What can hang from each mark
zipegin: rimer
tebes: rimer zipegin
goso: rimer
zonupa: rimer ziker
ziker: goso zonupa
rimer: goso tebes zipegin zonupa

Each row was made from one small tree. The marks that hang from a mark follow it in brackets, in alphabetical order. Every link used is in the known rows. Write each row's tree.
Known rows
tebes[zipegin]: [-25 -31 -21 -51 -38  39  16 -63  12  16  38   2  -7  15   4  31  36]
zipegin[rimer[goso zonupa]]: [-40 -38 -13 -31 -41   5  -8 -30   4   3  10  16  27  18  -8  10  35]
goso[rimer[zipegin zonupa]]: [-18 -19 -10 -23 -31  10   7 -55  -3  -5  37  21  26  -6 -15   7  25]
rimer[goso zipegin]: [-40 -26 -17 -37 -39  18  14 -37  17  12  25   9  22  10   3   1  40]
tebes[rimer[goso]]: [-54 -37 -15 -35 -24  18  -1 -39  16  18  15   6  -4  24   7  18  31]
ziker[goso[rimer[tebes zonupa]]]: [-32 -38 -20 -11 -15   6  14 -57 -17   3  34  37  16   2  11   9  23]
ziker[goso zonupa[rimer]]: [-16 -41 -16 -22 -43  17   5 -48  11  17   2  19  24  13   6  -4  35]
zipegin[rimer]: [-36 -36 -28 -46 -44  25  -2 -54  18   5  14   2  16  33  10  17  31]
goso[rimer[tebes]]: [-50 -28 -28 -31 -20  16  11 -70   3   6  41  13  -1  21  25  16  28]
zonupa[rimer[goso tebes[zipegin]] ziker]: [-18 -34  15 -20 -26  10 -17 -31 -11  33  22  -4   8  16  15   7  58]
rimer[zonupa]: [-34 -29 -13 -51 -46  18  20 -76  11  11  24  18  22  10  -2  20  15]
rimer[goso zonupa]: [-49 -34 -14 -40 -42  13  13 -47   9  14  20  19  16  12  -5   7  29]
tebes[rimer[zipegin zonupa]]: [ -6 -25  11 -34 -30   1   8 -66   3   3  23  17  39 -10 -14  23   8]
zonupa[rimer]: [-32 -33 -26 -42 -42  19  -4 -67  16  25  10   7  12  30  12  15  34]
zipegin[rimer[tebes zonupa[ziker[goso]]]]: [ -9 -40  16 -16 -32   4  -4 -43 -14   5   9  15  49  13   6   5  20]
zonupa[rimer[tebes] ziker[goso]]: [-18 -40   3 -17 -28  12  -6 -52  -5  29   6   7  29  26  24   0  34]
tebes[zipegin[rimer[goso zonupa[ziker]]]]: [ -9 -35  19 -22 -38  18 -22  -7  -7  10  17  -3  18  12 -22   9  48]

Which tree is each row?
[-18 -19  -2 -19 -21  -6  14 -71 -10  -6  46  27  36 -14   3  11  19] | goso[rimer[tebes zipegin zonupa]]
[-15 -27  -7  -1 -18   6  23 -48  -5 -11  39  25  33 -14  12  -9  31] | ziker[goso[rimer[tebes zipegin]] zonupa]
[  5 -34   6 -15 -39  21 -10 -29   0  25   1   2  38  14  -2 -11  40] | zonupa[rimer[zipegin] ziker[goso]]
[-12 -30  -9  -4 -15  -2  17 -52 -20  -4  39  36  37 -17   3   3  22] | ziker[goso[rimer[tebes zipegin zonupa]]]
[-33 -39  -9 -32 -20  25  -4 -30   5  19  31   2 -18  13  -1  30  44] | tebes[rimer[goso] zipegin]
[ -9 -15  23 -13 -23   0   3 -60 -14  -1  38  12  41  -8  -6  -1  22] | goso[rimer[tebes zipegin zonupa[ziker]]]
[  2 -34   5 -11 -31  -7  14 -55  -5   9  18  24  56 -13  17  -6  31] | ziker[goso zonupa[rimer[tebes zipegin]]]
[-15 -40  -5 -22 -38  29 -12 -36   5  32  -5   2  17  33   5  -4  40] | zonupa[rimer ziker[goso]]
[-14 -25  -7 -31 -33  -6   5 -76   2  18  24  13  43   3  22  10  29] | zonupa[rimer[tebes zipegin]]
[  5 -32  18 -33 -42  23 -14 -38  -6   7  20  -3  24  12 -21  20  35] | tebes[zipegin[rimer[zonupa[ziker]]]]
[ -8 -22  19 -18 -17  15  -1 -53 -20   5  47   7   8  -2  -2  18  32] | goso[rimer[tebes[zipegin] zonupa[ziker]]]
[-29 -21  13 -20 -24   8   1 -62 -10   3  32  11  22  10   4   6  22] | goso[rimer[tebes zonupa[ziker]]]
[ -2 -22  11 -29 -44  16 -12 -48   9  23   7  -8  38  16  -3  -1  37] | zonupa[rimer[zipegin] ziker]
[-39 -33  -9 -28 -45   7  -3 -35  16  17   6  10  19  18   5  -8  46] | ziker[zonupa[rimer[goso]]]
[-12 -33  33 -22 -24  17 -13 -20  -8  20  20   0   4   2 -22  20  37] | tebes[rimer[goso zonupa[ziker]] zipegin]
[  4 -42   7 -15 -23  20  -9 -41 -15  32  19   3  14  14  17  13  48] | zonupa[rimer[tebes[zipegin]] ziker[goso]]
[-42 -36   1 -31 -28   3   1 -41   4  14  15  19  13   9  -9  20  22] | tebes[rimer[goso zonupa]]
[-39 -33  -2 -23 -35  -8   3 -50   7  16  13  17  28   9  21  -5  42] | ziker[zonupa[rimer[goso tebes]]]
[-28 -31 -14 -24 -38   5  -8 -31   9  22  11  11  26  11   2  -3  49] | zonupa[rimer[goso zipegin]]
[-38 -29  12 -35 -44  20   2 -34   6  18  13   6  23  17 -11  -4  31] | rimer[goso zonupa[ziker]]
